Each row was made from one small tree. The marks that hang from a mark follow it in brackets, in alphabetical order. Every link used is in the known rows. Write each row's tree.
Known rows
Q{E Y}: 1.24; -2.13; -4.74; 0.85; 0.79; 0.83; -1.33; -1.93; 0.65; -1.47; -1.50; -1.29; -1.06; 1.22; 0.47; -0.60; 2.35; 2.18; -1.17; -1.77; -2.37; -1.11; -5.12; -0.38; -1.66
W{F S}: -2.48; 1.58; -3.44; 1.74; -1.53; 0.28; 0.00; -4.47; -2.37; -2.74; -0.48; 1.25; -2.01; 2.22; -1.10; -1.04; 2.98; 0.35; -5.06; 0.72; 2.34; -1.98; -4.20; -0.43; 0.09
W{F{D} S}: -2.13; 1.92; -4.11; 1.73; -1.53; 0.67; 0.60; -3.66; -2.45; -3.02; 1.87; 0.28; 0.25; 1.35; -0.79; -0.60; 3.72; 0.74; -5.59; 2.90; 1.26; -2.34; -2.12; 0.17; -1.79
Q{E}: -0.99; -1.22; -4.08; 0.78; 0.75; 0.78; -0.36; -1.92; -2.88; -1.96; -2.76; -0.96; -2.05; 1.82; 0.51; 0.26; 1.67; 1.45; -2.07; -1.22; -1.45; -1.74; -4.50; -2.28; -3.20
Q{E{M} Y}: 2.13; -1.73; -4.33; -1.76; 1.32; -0.14; -2.01; -0.62; 1.39; 0.23; -0.71; -2.44; -1.89; 3.70; 0.11; -0.27; 0.00; 2.60; -0.95; -0.54; -1.90; 1.68; -3.98; -1.41; -0.64
F{D{E{M S U}} J}: 0.80; -0.06; -3.21; -2.31; -1.12; 0.54; -0.87; 0.26; 0.24; 1.25; 1.13; 0.19; 2.41; 0.86; -2.49; 2.29; 1.99; 0.97; -1.24; 3.23; 0.68; 2.55; 2.94; -3.63; -3.87
F{D{E{M S{B}}} J}: 1.17; 0.25; -1.36; 0.72; -1.05; 0.90; -1.78; -1.41; -1.33; -1.54; 1.16; -0.52; 1.73; 1.29; -0.81; 1.59; 1.61; 1.12; -0.48; 3.95; 2.88; 1.52; 1.93; -0.84; -2.90
D{E{S{B} U} F}: 1.15; -0.44; -2.79; 2.47; -1.60; 1.31; -2.45; -2.66; 0.46; 1.61; -0.77; -0.57; -2.06; 1.45; -2.86; 1.09; 0.07; 1.14; -2.24; 3.85; 2.85; 1.03; 3.15; -0.48; -3.74
W{F{J} M S{B}}: -0.11; 2.83; -1.18; 2.89; -1.94; 1.84; 1.32; -5.39; -4.56; -4.06; 0.51; 1.93; -1.15; 2.77; 0.50; -0.92; 2.43; -2.11; -0.89; 3.23; 4.56; -2.34; -4.07; 1.97; 1.14
J{F{D}}: -0.38; -0.19; -4.96; 2.42; -0.70; 0.59; -0.74; -2.17; -1.07; -2.89; 1.45; -0.83; 2.04; -0.57; -0.54; -0.14; 1.71; -0.26; -5.91; 2.28; -0.03; -3.56; -5.50; -2.92; -4.01
E{M S U}: 0.03; -1.39; -4.21; -1.80; -0.35; -1.62; -1.75; -0.54; 0.11; 1.68; 0.56; 1.26; -2.31; 4.09; -3.87; -0.16; 0.50; -2.25; -5.34; 1.35; -1.77; 3.03; 0.97; -4.56; -2.62
F{D{E} J}: -0.44; 1.26; -3.30; 1.09; -1.58; 2.76; 0.12; -2.04; -2.77; -2.87; -1.05; 0.16; 4.45; -1.01; 0.85; 1.89; 4.46; 3.03; -0.57; 1.41; 0.97; -2.77; -4.04; -2.26; -3.02
D{E{M S} F}: 1.55; 0.41; -1.20; -0.12; -0.30; -1.79; -3.01; -1.14; 0.81; 1.79; -1.95; -0.40; -2.16; 4.61; -2.83; 2.05; -0.71; 3.11; -3.43; 1.13; 4.07; 2.86; -0.34; -1.60; 0.32
W{F{D J} M}: 1.06; 2.87; -1.50; 1.75; -1.37; 0.95; 2.29; -2.64; -5.81; -3.07; 2.18; 1.35; 3.52; 2.08; -0.55; 0.72; 3.66; -0.50; 0.02; 2.95; 0.73; -2.05; -4.69; -0.08; -1.63
X{M}: 0.96; 2.58; -4.28; 1.26; -0.49; 1.24; -1.31; -2.92; -2.24; -0.83; -0.66; 0.93; 2.00; 3.30; -1.16; 0.14; 3.86; 0.23; -3.65; 0.23; -1.71; -1.21; -4.17; -3.92; -2.67
W{F{D{E{M}} J} S}: -1.30; 3.21; -1.84; -1.65; -1.75; 1.55; 0.42; -2.21; -1.63; -1.53; 1.34; -0.82; 1.51; 1.84; 0.15; 1.44; 2.20; 3.77; -0.91; 3.72; 5.12; 0.31; -2.15; -0.54; -0.38
W{F{D J} M S}: 0.08; 3.25; -1.77; 1.50; -1.64; 0.64; 2.41; -3.58; -3.99; -3.67; 1.90; 1.97; 2.27; 2.36; 0.29; 0.59; 4.09; -0.96; -2.14; 2.81; 2.95; -2.64; -3.57; 0.98; 0.46
B{S}: 1.07; 1.98; -4.85; 2.86; -0.09; 0.06; -1.39; -3.90; -3.18; -3.08; -1.86; 2.64; -0.28; 3.15; -1.53; -0.09; 2.57; 0.19; -6.74; -0.98; -1.32; -1.57; -5.73; -2.08; -1.86
F{D{E{M}} J}: 0.37; 1.71; -2.82; -1.48; -0.81; 1.94; -0.35; -0.79; -1.95; -0.99; -0.17; -0.57; 3.51; 1.58; 0.81; 2.11; 2.12; 3.27; -0.49; 2.29; 1.65; -0.07; -3.22; -3.31; -2.37
W{F{D{E{U}} J} M}: 1.52; 2.99; -1.50; -0.03; -2.13; 2.57; 2.36; -1.27; -2.91; 0.45; 1.05; 0.70; 3.09; 0.89; -1.30; 1.64; 2.77; 0.74; 2.46; 4.32; 1.48; 0.06; -1.72; -0.95; -3.10
D{E{M U} F}: 1.03; 1.41; -3.60; -2.10; -0.73; 1.47; -1.52; -1.08; 0.68; 3.78; -0.99; -1.61; -1.52; 4.52; -2.23; 1.98; -1.80; 3.26; -2.16; 3.33; 2.12; 2.17; -1.20; -3.89; -2.16
D{E F{J}}: 0.18; 2.12; -2.15; 1.16; -1.32; 2.74; -0.66; -3.77; -2.83; -2.02; -2.48; -0.45; 2.20; 1.02; 0.36; 2.77; 1.94; 4.46; -0.31; 1.08; 3.71; -2.83; -6.41; -1.64; -1.00

Which tree is each row?
0.37; 0.98; -3.14; -0.97; -0.63; 0.62; -1.12; -0.20; -0.08; 0.84; -0.60; -1.02; 1.13; 3.14; -0.38; 1.09; 0.89; 2.75; -3.07; 2.22; 0.90; 1.05; -1.74; -3.18; -1.83
F{D{E{M}}}
1.67; 0.75; -0.54; 0.77; -0.83; 0.98; -2.50; -2.82; -2.06; -0.57; -0.29; -0.96; -0.21; 2.98; -1.37; 2.31; -0.85; 2.69; 0.26; 3.46; 5.66; 1.83; -0.12; -0.31; -0.98
D{E{M S{B}} F{J}}
0.26; -1.44; -4.14; 1.64; -1.62; -0.16; -1.74; -0.40; 2.99; 0.87; 0.90; -0.33; 0.87; -2.08; -3.13; 0.73; 1.41; -0.47; -4.81; 2.95; 1.05; 0.46; 0.99; -3.00; -4.82
J{F{D{E{S U}}}}
2.58; -3.11; -3.24; -0.99; 1.56; -2.62; -2.91; -0.06; 2.30; 0.34; -0.30; -1.35; -2.72; 3.45; -2.16; -0.17; 0.55; 1.43; -1.87; -1.46; -1.52; 3.47; -0.38; -0.65; -0.32
Q{E{M S} Y}
-0.11; -1.07; -4.21; 0.84; -1.61; 0.27; -0.84; -0.43; 1.28; 1.16; -0.45; 0.67; 0.71; -0.13; -2.75; 1.09; 3.56; 0.22; -3.84; 2.42; -1.01; 1.17; 3.47; -2.43; -4.55
F{D{E{S U}}}
0.65; -1.12; -3.75; -1.09; -1.07; -0.94; -2.12; 0.94; 3.68; 2.55; 1.90; -1.24; -0.13; 0.46; -3.37; 1.00; -1.09; 0.05; -4.54; 4.02; 1.88; 3.14; 1.99; -4.01; -3.98
J{F{D{E{M S U}}}}
0.49; 2.62; -1.70; -1.36; -0.67; 1.73; -1.29; -2.38; -2.39; -0.05; -1.59; -1.27; 1.30; 3.46; -0.28; 3.01; -0.42; 4.63; 0.08; 1.84; 4.17; 0.09; -5.63; -2.71; -0.26
D{E{M} F{J}}
0.43; 2.40; -1.32; 3.61; -1.58; 0.59; 0.41; -4.76; -2.76; -1.98; -0.10; 1.52; -3.33; 4.05; -0.36; -1.63; 1.14; -2.81; -3.20; 2.94; 3.82; -1.24; -2.46; 2.04; 1.45
W{F M S{B}}
0.24; 0.35; -4.73; -1.99; -1.12; 1.26; -1.36; 0.55; 2.70; 2.42; 1.46; -2.37; 0.64; 0.65; -1.54; 0.73; -1.54; 1.05; -3.40; 4.77; 1.22; 1.41; -1.63; -4.89; -4.52
J{F{D{E{M U}}}}
1.08; -0.68; -3.29; -0.57; -1.28; 0.57; -2.05; 0.01; 1.41; 2.37; 1.58; -0.95; -0.95; 1.97; -2.67; 0.42; -0.01; -0.40; -2.39; 5.31; 0.71; 3.70; 6.39; -2.31; -4.81
F{D{E{M S{B} U}}}
-0.32; 0.50; -4.98; 0.19; -1.76; 2.25; -0.10; -0.79; -0.19; 1.27; -0.56; -0.26; 1.63; 0.10; -0.73; 1.00; 3.00; 1.24; -2.72; 2.88; -1.45; -0.74; 0.18; -3.51; -5.13
F{D{E{U}}}
0.52; 0.34; -1.19; 2.20; -1.36; 0.29; -1.67; -3.23; -1.72; -1.89; -2.05; 0.88; 1.42; 0.82; -1.54; 2.86; 2.46; 3.30; -1.07; 0.31; 4.14; -0.90; -2.72; -0.71; -0.51
D{E{S} F{J}}
-0.74; 0.67; -4.84; -0.47; -1.80; 3.52; 0.78; -1.43; -1.80; -0.62; -0.01; -0.02; 4.13; -1.15; -0.07; 1.91; 4.05; 1.50; -0.30; 2.97; -0.52; -1.65; -1.98; -3.69; -5.39
F{D{E{U}} J}
0.04; 0.12; -3.53; 2.30; -1.37; 1.43; -1.19; -1.57; 0.81; -1.44; -0.40; -1.42; 2.11; -1.35; -0.14; 0.73; 1.21; 1.76; -4.10; 1.96; 2.10; -2.06; -5.04; -2.61; -3.24
J{F{D{E}}}
0.29; 1.18; -4.24; -3.21; -1.47; 2.95; 0.04; -0.28; -0.94; 1.12; 0.81; -1.09; 3.40; 1.13; -0.72; 2.01; 1.20; 2.09; -0.12; 3.87; 0.05; 1.03; -0.86; -4.54; -4.56
F{D{E{M U}} J}
0.80; -0.05; -2.35; 1.75; -1.95; 2.67; -1.84; -3.58; -1.21; -0.36; -0.22; -0.44; 0.21; 0.04; -2.00; 2.12; 1.07; 1.40; 0.22; 3.95; 3.77; 0.09; 1.41; -0.64; -4.38
D{E{S{B} U} F{J}}
1.77; -0.02; -2.20; -0.30; -1.06; 0.64; -2.83; -1.44; 1.08; 3.09; 0.11; -1.31; -3.10; 3.83; -3.29; 1.28; -2.12; 1.31; -2.12; 4.77; 3.31; 3.91; 4.12; -1.56; -2.93
D{E{M S{B} U} F}
0.49; -0.26; -2.20; 3.45; -1.70; 1.64; -1.24; -2.53; -2.08; -3.30; 0.56; 0.21; 2.91; -1.27; -0.16; 1.33; 4.01; 0.83; -0.45; 3.00; 2.18; -1.07; 1.12; 0.08; -3.89
F{D{E{S{B}}} J}
0.87; 0.35; -1.74; -0.72; -0.80; -0.32; -1.42; -0.37; -1.00; -1.12; 0.14; 0.38; 2.76; 1.44; -1.32; 2.36; 2.48; 1.73; -1.68; 1.77; 2.13; 1.83; 0.39; -2.33; -1.75
F{D{E{M S}} J}
1.20; 1.05; -0.68; -0.44; -0.59; -0.66; -2.31; -1.84; -0.89; -0.16; -1.09; -0.27; 0.51; 3.33; -2.02; 3.00; 0.21; 3.58; -1.08; 1.32; 4.71; 1.66; -1.99; -1.82; 0.41
D{E{M S} F{J}}
2.02; 0.14; -0.87; 1.30; -0.62; -0.69; -3.36; -2.08; 0.28; 1.45; -0.79; -1.31; -2.68; 4.36; -2.39; 1.09; -1.76; 2.40; -2.44; 3.18; 5.05; 2.74; 1.60; -0.29; -0.56
D{E{M S{B}} F}
2.61; -3.50; -3.22; 3.13; 0.61; -0.34; -2.91; -2.32; 0.95; -1.93; -0.35; -1.13; -2.75; 0.72; -0.87; -1.30; 1.53; 0.40; -0.87; -0.04; -0.91; 0.79; 0.50; 1.92; -2.32
Q{E{S{B}} Y}
0.95; -0.04; -1.70; 2.49; -1.08; -1.15; -2.48; -2.42; -0.01; 0.21; -2.69; 0.43; -1.13; 2.31; -2.58; 1.81; 1.59; 2.75; -3.54; 0.07; 3.48; -0.07; -0.93; -0.76; -0.46
D{E{S} F}
0.61; 2.43; -2.26; 0.37; -2.26; 0.89; 1.37; -1.67; 1.00; 1.64; 0.10; 1.10; -0.66; 2.41; -1.44; 0.31; 2.35; -0.07; -2.21; 4.26; 2.96; 0.61; 1.00; -0.01; -0.72
W{F{D{E{U}}} M S}
2.22; 1.27; 0.67; 2.99; -1.48; -2.04; 0.05; -0.67; -0.57; 0.53; -0.22; 1.79; 0.24; 2.45; -2.75; 0.72; 2.94; 0.13; -1.48; 2.04; 2.69; 1.93; 1.36; 1.29; 0.02
W{F{D{E{S}}} M}
0.38; -1.10; -2.70; 3.17; -1.36; -0.83; -2.23; -1.03; 2.04; -1.39; -0.01; -0.33; 1.22; -1.61; -1.90; 0.89; 2.11; 0.72; -5.33; 1.53; 2.52; -0.55; -1.25; -1.62; -2.35
J{F{D{E{S}}}}
-0.19; -1.30; -3.68; 0.80; -1.68; 0.10; -1.73; -1.17; 1.34; 1.39; -2.68; 1.86; -1.41; 0.56; -3.03; 0.59; 2.80; -0.27; -3.56; 0.32; -0.27; 1.52; 1.23; -2.98; -2.84
D{E{S U}}
-0.22; -0.57; -3.66; 0.43; -1.86; 1.41; -0.37; -1.12; -0.43; -0.71; 0.18; 1.21; 3.22; -1.51; -1.93; 1.95; 4.23; 0.50; -1.32; 2.35; 0.05; 0.10; 2.03; -2.78; -4.86
F{D{E{S U}} J}
-0.39; -0.06; -5.17; 0.78; -1.77; 2.26; -0.83; -0.85; 1.81; 0.57; 0.43; -1.37; 1.74; -1.96; -1.36; 0.54; 1.02; 0.93; -3.70; 3.90; 0.40; -1.32; -2.53; -3.83; -5.21
J{F{D{E{U}}}}
0.97; -0.68; -3.53; -1.53; -1.03; -0.70; -1.77; 0.96; 1.94; 3.18; 0.48; -0.04; 0.01; 2.21; -3.13; 1.26; 1.15; 0.55; -3.65; 3.03; -0.26; 3.95; 4.21; -3.73; -3.64
F{D{E{M S U}}}
1.04; -0.73; -2.38; 0.45; -0.62; -1.74; -2.88; 0.30; 2.99; 0.71; 0.85; -1.02; 0.50; 0.87; -2.32; 0.98; -0.35; 0.96; -4.83; 2.47; 3.10; 2.35; -0.30; -2.60; -1.63
J{F{D{E{M S}}}}
0.58; -1.60; -4.06; 2.91; -1.83; 0.89; -2.10; -1.35; 2.35; 0.07; 1.91; -1.43; 0.01; -2.45; -2.67; -0.07; 0.40; -1.19; -3.47; 5.51; 2.06; 0.50; 2.71; -1.60; -6.05
J{F{D{E{S{B} U}}}}
2.66; 1.07; 0.75; 4.37; -1.63; -0.60; -0.34; -1.61; -1.40; -0.10; 0.83; 0.86; -0.50; 2.01; -2.33; -0.18; 1.80; -0.77; -0.33; 4.36; 3.69; 1.64; 3.18; 2.78; -1.34
W{F{D{E{S{B}}}} M}
0.78; 3.54; -0.59; 1.42; -2.22; 1.44; 1.71; -2.95; -1.94; -2.21; -0.31; 1.30; 1.92; 1.49; 0.70; 1.45; 3.90; 1.34; -0.16; 2.75; 4.74; -1.57; -3.01; 1.52; 1.26
W{F{D{E} J} M S}
0.28; -1.25; -3.72; 2.52; -1.86; 1.58; -1.60; -1.46; 0.95; 0.84; 0.68; -0.18; 0.19; -0.32; -2.24; 0.34; 2.64; -0.65; -2.55; 4.57; 0.06; 1.28; 4.96; -1.25; -5.81
F{D{E{S{B} U}}}
1.60; 3.42; -0.26; 1.69; -1.79; 1.58; 1.77; -1.90; -3.78; -1.43; 0.14; 0.91; 3.34; 1.23; -0.40; 1.61; 3.21; 1.90; 2.03; 2.65; 3.04; -0.97; -3.82; 0.33; -0.65
W{F{D{E} J} M}
